Known rows, with every step that occurs
gusa/zonor: [-15  13   8  21   1   3   6 -12 -13 -15   2  -9   8   5   4  -9  19   8
   3  -7  -4  -4  15 -10   9  12   9  11   3   0  -8   8   1 -22  14  13
   1  10 -10  -9  22]
zonor/rala/zino/bama: [-19  11  11   1   3   7   9 -24   2  -7  11  -9  26  14  19  -4  28   2
  15 -19  -7  -6  40 -14  19  10   5  15  -2  -8  -1 -12  10 -26  14  25
  10   8   5  -2  16]
gusa/zino/bama/tonam/rala/vosok: [-10  14  24  36 -10  11  13 -18  12  -7  18   0  30   3  21 -12  39   2
  12 -21   8  -5  25 -17  24  -3  13  -6  -4   3  -4  13  -4 -17   7  22
   9  -3  -8  -5  13]
vosok/gusa/rala/zino/bama/tonam: [-20  18  24  13   2   8   2  -6  -8 -16   6  -7  17   5  28   1  35   4
   5 -16  -2  -4  67  -8  21  -6 -10  20  -8   1 -11  10   5 -32  11  31
  15   6   2   0  15]
rala/zino/bama/gusa/zonor: [-14  16  15  22   1   4   2 -21 -20 -13   3 -16  10   3  19   3  40   0
   5 -17  -5  -8  40  -8  19   3   8  22   8   0  -8  -6  18 -26  20  30
   2   9  -6 -10  24]
rala/vosok/bama/gusa: [ -3  12   5  10 -24  -9  -5 -18 -14 -10  17   0   4  10  29 -11  15   8
  -3  -4  -3  -4  -8 -10  12  -4  -7  -5  19   0  -8  10 -12  -1   9   5
  13  -9  -2 -11  21]
zino/bama/gusa/zonor/rala: [-20  16   7  26 -10   8  -1 -18  -3  -4   6 -21  15  16  13 -12  29   2
  -3 -11  -5  -2  36 -11  18  14   1   8   4   0 -10  -1  13 -13  24  30
   5   8 -14  -2  17]
rala/zino/bama/vosok/gusa: [-18  14  20   9   6  10   7 -22 -21 -18   2  -9  32  -3  31   8  36   4
  13 -13  -7 -11  41 -11  21  -7  -3   9  -6  -3  -8 -11  -4 -26   8  18
  14  11   3 -12  16]
gusa/zino/bama: [-12  11  20  18   9  14   9 -29 -22 -11   7 -12  34   7   3   2  49  -2
  15 -15  -2  -7  19  -9  17  11   7  12  -8   3  -9   4   5 -27  15  11
   5   3 -10  -6   9]
zino/bama/vosok/gusa: [-18  14  19  18   7  11   6 -21 -13 -14   1 -11  36   2  23   0  35   4
   4  -8  -7  -7  25  -9  17  -4  -7  -2  -9   2 -11  -6  -7 -17   9  14
  10   8  -4 -10  15]
tonam/gusa/rala/zino/bama/vosok: [-26   8  24  -1  -1  20  12 -33 -15 -19   5   3  14   8  14 -15  33   3
  19 -19  -3  -5  27  -8  16   2  19  17   8   0  -1  -1   6 -30   3  16
   8   9  13  -9   8]
gusa/rala/zino/bama: [-16  11  19   1  10  11   5 -18 -22 -13   7  -7  18  10  14 -10  35   4
  15 -22  -4  -7  35  -7  18   6  10  26   6  -2  -4  -1   8 -29  10  21
  11   7   7   0  10]
vosok/bama/gusa/rala/zino: [-14  13  18  -6 -18  -3  -2 -17 -13 -16  14   5  -3  15  25 -14  26   7
   4  -7  -6  -7  25  -7  14  -6  -2  23  21  -2 -13   8  -1 -16  12  17
  18  -6   8  -5  21]
zonor/bama/tonam/rala/vosok: [-16   9  11  15 -10  -7  16  -8  39 -13  15  13  19  11  28 -18   8   7
   2 -11   3  -3  10 -15  14  -9  16 -11  11   1   2  17  -4  -5   1  18
   7 -10  -4  -7  27]
bama/vosok/gusa/zonor: [-20  15  14  32  -3   4   3 -10 -14 -18  -1 -12  18  -5  21  -8  23  12
  -2   1  -7  -7  33 -10  10   0   4  -1  -2   3 -14   5  -9 -17   9  15
   4  13 -10 -16  19]
zonor/rala/vosok/bama/tonam/gusa: [-20   9   0  12 -34   1   2 -16  22  -5  23  12  -3  19  33 -22  -9   9
  -3  -3   1   2  14 -13  14   5  -8 -12   6  -6   0  24  -8  -7   6   9
   7  -7   3 -10  13]
bama/vosok: [-12  12  18  -3  -5  -1  14 -22   4 -17   3  -4  27   6  13 -12  33   3
   7  -6  -5  -4   5 -10  11   1   8  -8  -2   5 -11  -9  -1 -11  10   3
  11   8   5  -9  20]
zonor/rala/zino/bama/gusa: [-21  13  15  -2 -10   3   5 -25   1  -7  10 -14  22  16  25  -4  34  -2
   8 -13  -3  -5  37 -14  24   4   1  13   1  -4 -10 -17  18 -15  19  29
  13   6   1  -1  23]
bama/vosok/gusa/rala/zino: [-24  14  21   2  -5   6   6 -11 -12 -23   5   1  18   1  25 -11  28  13
   6  -5  -3  -8  44  -7  13  -7   4  13   2   1 -11   2  -8 -27   2  15
  16   8   8 -10  15]
rala/vosok/bama: [ -3   9   1  13  -9  -5  -2 -17 -15  -9  17   3   7   9  24 -13   8  13
   3  -8  -5  -7 -10 -13  10   1  -2  -2  16  -6  -3  14 -17 -10   5  -2
   9  -6  -1 -12  16]
rala/zino/bama/tonam: [-12  15  19   4   6   2  12 -19  11 -14   8  -4  21   2  25   8  40  -3
  11 -26  -4  -6  38 -10  22  -4  -1  12 -10   1  -8  -7  16 -30  19  24
  12   4   8  -4  23]
zonor/rala/zino: [-22  10   9 -10  -7   0  11 -19  13 -11  11  -2  21  13  19 -11  16   7
  11  -6  -4  -4  31 -15  16  11   7  13  -2  -7  -2  -8   8 -22  12  18
  14   8   4  -4  21]
rala/zino/bama/vosok: [-10  11  22  -3   8   7  13 -29  -8 -18   4  -7  33  -1  22   2  40   0
  17 -24  -9  -9  27  -9  18  -3  10   9   2   1  -6 -17   7 -27  11  13
  14   9  10 -11  18]
gusa/zonor/rala/zino/bama: [-20  12   5  20   5  12   7 -21  -6  -7   6 -12  16   8  17  -7  21   7
  11 -19  -9  -8  51 -14  18  17  11  21   6 -10  -1  -3  13 -31  17  28
   5  12  -6  -4  17]
gusa/zonor/rala/vosok: [-15  10  -6  33 -11   1   1  -8   1  -2  11  -8   9   9  15 -24   5  16
  -2  -7  -2  -3  23 -16  10  18  13   0  12  -3   0  12  -6 -14   8  16
   2   8 -10  -8  13]

Rows
[-29   8  18  -3   6   6   8 -10  -3 -28   3   9  21   8  28  -6  25  12
   6  -3  -6 -12  45  -6  10 -10  10  14  16  -1  -9  16  -7 -23   0  20
  11   1   3 -12  15]
zonor/bama/vosok/gusa/rala/zino
[-24   6   7   4 -10   4   7 -12  15 -16  11  18   1  17  18 -22   7   8
  -4  -7   5   1   8  -7   7  -1  14   2  15   2   2  39   1 -10  -2  18
  -2  -8  -1  -8  14]
zonor/bama/tonam/gusa/rala/vosok
[-27   4   2  14   5  10   9 -24  -9 -18   4   5   0  13   4 -10   2   7
   2   0  -2  -3  -2  -7   4  14  18  14   9  -4  -2  26   6 -18  10  16
 -11   4 -13 -17  19]
tonam/gusa/zonor/bama
[-10  13  13  15  -8   4  -5 -12 -17  -6  10 -13  14  14  16 -18  37   6
   0 -16   0  -2  10  -9  17  -1   6   7  18   6  -7  11   0  -9   5  24
   7  -2  -4   0  12]
zino/bama/gusa/rala/vosok
[-16   7  14  -8   4  -3  16 -24  12 -24   1   6  28  12  16  -5  25   5
   5  -8  -9  -5   1  -8   8  -2  14  -5   9   5  -8   3   2 -12   7   4
  10  -1   1 -13  20]
zonor/bama/vosok
[-17  13   5  11 -23  -2  -2 -15  -1 -12  13  -3  -6  14  30 -10  12  11
   0  -5 -10  -7  44 -11  16   6  -3  15  18  -8 -11   2   6 -16  20  22
  12   1  -2 -10  27]
vosok/bama/gusa/zonor/rala/zino
[-15  16  15  39   7  13   2 -14 -24 -16  -1 -17  24  -4  21  -1  30   9
   1 -11 -10  -8  39  -9  14   2   0   4  -3   1 -12   3  -5 -24  13  17
   4  14 -12 -14  13]
zino/bama/vosok/gusa/zonor
[-13   9   8  18  -9  -1  10 -14   2  -4  17   2  22   8  16 -28   3  11
   9  -7   7  -5  -9 -19  13   1  19  -4   8  -3   6   2 -15  -6   0  12
   7   2  -2  -7  23]
tonam/rala/vosok
[-25  15   9  29 -11   6   5  -9   7 -14   4 -10  22   5  23 -16  13  14
  -4   6  -8  -4  47 -12  12   7   2  -4  -4  -2 -10   1  -5 -13  11  18
   7  13 -12 -11  16]
bama/vosok/gusa/zonor/rala
[ -7   7  -5   9 -18  -4  -2 -16   0  -4  22   1  11  17  27 -22  -4  15
   2  -6  -9  -5   8 -14  11   7  -1  -4  12  -9   1  11 -15  -6   6   5
  15  -5  -3 -10  13]
zonor/rala/vosok/bama
[-11  15  17   9  -2   3   5 -24 -15  -8   6 -16  25  13  15  -2  37  -5
   4 -12  -3  -1   7  -9  19   1  -3   4  -1   5 -13  -8  11 -10  18  22
   9   4  -6  -4  22]
zino/bama/gusa
[ -9  15  19  30 -12   2  12 -12  19  -4  15  -2  25   5  24 -19  22   3
   8 -23   7  -4  18 -17  20  -6   7  -8   1   1   1   3  -6 -10   7  22
  11   0  -1  -4  19]
zino/bama/tonam/rala/vosok
[ -9  14  14  20 -21  -5  13  -6  26  -8  17   7  18   5  24 -25   9   7
   3 -11   8  -1  12 -16  17  -7  11 -13   0   4   1   5  -8  -7   5  15
  13  -1   0  -7  26]
bama/tonam/rala/vosok
[-27  13   8  20 -10   8   7 -10  -1 -17   4  -6  17   0  30  -9  18  14
   4  -1  -8  -9  60 -13  16   5   4   5  -1  -6  -7   2  -1 -24   8  23
   9  16  -1 -15  19]
bama/vosok/gusa/zonor/rala/zino
[-15  13   1  19  -6  -1  -2  -6 -26 -11  12  -9  20   2  21  -7   7  13
  -3   5   2  -6  11 -13  12   0  -1   0  -1  -3  -5  15 -17 -11   0  12
   3   5  -8 -10  17]
rala/vosok/gusa
[-20  14  19  -9 -12   0   4 -14 -10 -18   9  -4   5  13  18 -12  35   5
   6  -6   2  -4  30  -8  15  -2   9  20  12   5 -11   0  12 -19  12  23
  13   2   7  -2  24]
bama/gusa/rala/zino
[-18  10  13  18  -2  10  11 -23   4 -13   4 -12  23   4  22  -7  29   8
  13 -22 -12 -10  54 -12  19  10  14  10   7  -4  -4 -10  13 -30  15  24
   9  13   0  -9  14]
gusa/zonor/rala/zino/bama/vosok
[-22  11   4  11  -6   4   7 -13   3 -12   8  -7  10   8  15 -12  13  11
   8  -9  -6  -6  42 -13  14  18  12  17   4  -8  -4  -1   8 -28  15  22
   7  13  -1  -7  22]
gusa/zonor/rala/zino
[-28  15   1  30  -7   7  -1  -5  -5  -8   7 -14  12   9  17 -14   5  15
  -4   9  -4  -3  46 -12  11  15  -3   8  -7  -6  -9  12  -5 -17  14  22
   3  12 -18  -8  17]
vosok/gusa/zonor/rala
[-11  13  13   1 -17  -8   0 -22  -8 -11  11   0   5  15  20  -6  21   3
   0   0  -7  -3   2  -8  13  -3 -11   2  11   1 -15   0  -4  -2  17  10
  15  -5  -4  -9  25]
vosok/bama/gusa
[-15  11   9  19   1  -4  13  -8  26 -21   1   2   9   7  16  -2  20   5
  -5 -11  -7  -3  25  -6   9   2   9   3   5   4 -12  25  12 -20  16  16
   0  -2 -11 -10  27]
gusa/zonor/bama/tonam
[-13  12   7  27  -6   9   0 -13 -29 -12  13  -7  24   1  16  -1  25  11
   3   5   4  -7  17 -12  14   4   4   3  -3   1 -10  24 -20 -18   1  10
   3   3 -13 -12  10]
rala/vosok/gusa/zino
[-17  14  14  23  -4   5   9 -12  21  -9   6 -11  12   7  26  -3  30   4
   8 -24  -8  -5  70 -11  21  10   1  13  -3  -3  -7  -1  17 -34  22  33
   8  10  -1  -2  18]
gusa/zonor/rala/zino/bama/tonam
[-19   6 -10  29 -19   8  -4 -19 -11  -4  20   5 -10  16  21 -27 -18  17
  -2  -2  -4  -2  10 -14   6  18   8   4  20 -12   4  26 -13 -10   5  11
  -1   0  -9 -16  10]
tonam/gusa/zonor/rala/vosok/bama
[ -4  13   0  32 -22  -6  -8 -12 -18 -10  14  -4  -6   6  26 -11  10  11
  -8  -5  -6  -6   5 -10  12   0   1   3  26  -1 -11  20 -10  -7  11  12
   6  -5 -11 -15  23]
rala/vosok/bama/gusa/zonor
[-19  14  19  28   8  15   2 -22 -31 -13   7 -16  34   5  11   8  45   2
   9  -2  -2  -8  34  -9  20   7  -4  12 -14  -1 -14  12  -5 -27  12  17
   5   6 -16  -7   7]
vosok/gusa/zino/bama
[-18  18  13  31 -21  -3   6   1  19  -9  16   1  17   2  32 -19   6  11
  -3   1   9  -2  28 -18  16 -11  -3 -11  -4   1  -4  12 -21  -4   1  22
  10   2  -6  -8  24]
bama/tonam/rala/vosok/gusa
[-29   8  14  -2  -7   6  12 -15  24 -20   7  13   3  21  12 -19  15   3
  -3  -4   2   2  12  -4   7   0  12   8   5   4  -5  32   8 -14   7  18
   2  -6  -1  -4  17]
zonor/bama/tonam/gusa/rala
[-19  15  24   6  -8   6  10 -25  -3  -9  10  -5  25  10  24  -8  32  -1
  15 -16   3  -8  24 -17  24  -6  10  15   4  -3  -4 -19   7 -15  13  30
  15   4   1  -7  29]
tonam/rala/zino/bama/gusa
[-23  10  18  -3 -17   5   5 -17   8 -19  16  20 -13  14  24 -15  10   6
   6 -10  -3  -2  30  -7  12  -2  -2  18   5  -3  -5  22   2 -27   9  14
  12  -2  10  -8  18]
vosok/bama/tonam/gusa/rala/zino
[-11  14  26  19  -2  10  11 -23   2 -14   7  -8  29   4  11   6  55  -6
  10 -18  -1  -3  38  -7  23   4  -3   1 -14   8 -14   8  10 -28  19  16
  10   2  -7  -3  14]
gusa/zino/bama/tonam
[-29   9  14  -1  -9  11   6 -21 -14 -12   9   4   3  18   0 -27  12   6
   5  -2   4   2   2  -9   6  12  15  13   0   1  -3  15   2 -15   6  14
   1   4  -1  -4  12]
tonam/gusa/rala
[-17  12  26   6   2   6  20 -29   4 -15   8   1  35   3  24 -13  30   2
  24 -24  -3 -11  30 -15  21  -5  16   4   3  -2   1 -24   2 -23   9  19
  16   9  10 -10  23]
tonam/rala/zino/bama/vosok
[-23   6  -6  26 -16  11   2 -17 -10  -4  15  -2  -2  13  12 -27  -7  15
   0   0   3   0   8 -15   8  21  16   2   9  -7   7  22  -4 -12   5  18
  -9  10 -10 -11  12]
tonam/gusa/zonor/rala/vosok
[-16  10  26  -1   5  10  11 -22 -11 -18   4  -2  25   4  19 -12  43   5
  17 -27  -8  -9  38  -6  17  -1  14  14   9   2  -6  -9   6 -30   6  18
  16   7  12  -5  11]
gusa/rala/zino/bama/vosok
[-26  10   6  18  -2  11   5 -21 -20 -12   6  -2   0   6   1 -16   5   6
   3   2   2   0   3 -11   7  18  12  10  -3  -2  -3  15   5 -20  12  14
  -6  12  -9 -14  18]
tonam/gusa/zonor
[-21  15   6  31   0   6  -1  -7 -23 -16   3 -14  12   0  16  -4  13  12
  -4   5  -4  -5  28 -10  10   9  -1  13  -5  -2 -13  17  -9 -21  13  17
  -1  11 -16 -13  19]
vosok/gusa/zonor
[ -9  12  16  27 -30   1   3 -22  -9 -10  25   8  13  12  26 -19  19   7
   6  -1   5  -9   0 -15  19  -7   8  -2  18   0  -6  14 -20  -3   4  13
  13 -13  -9 -13  20]
tonam/rala/vosok/bama/gusa/zino
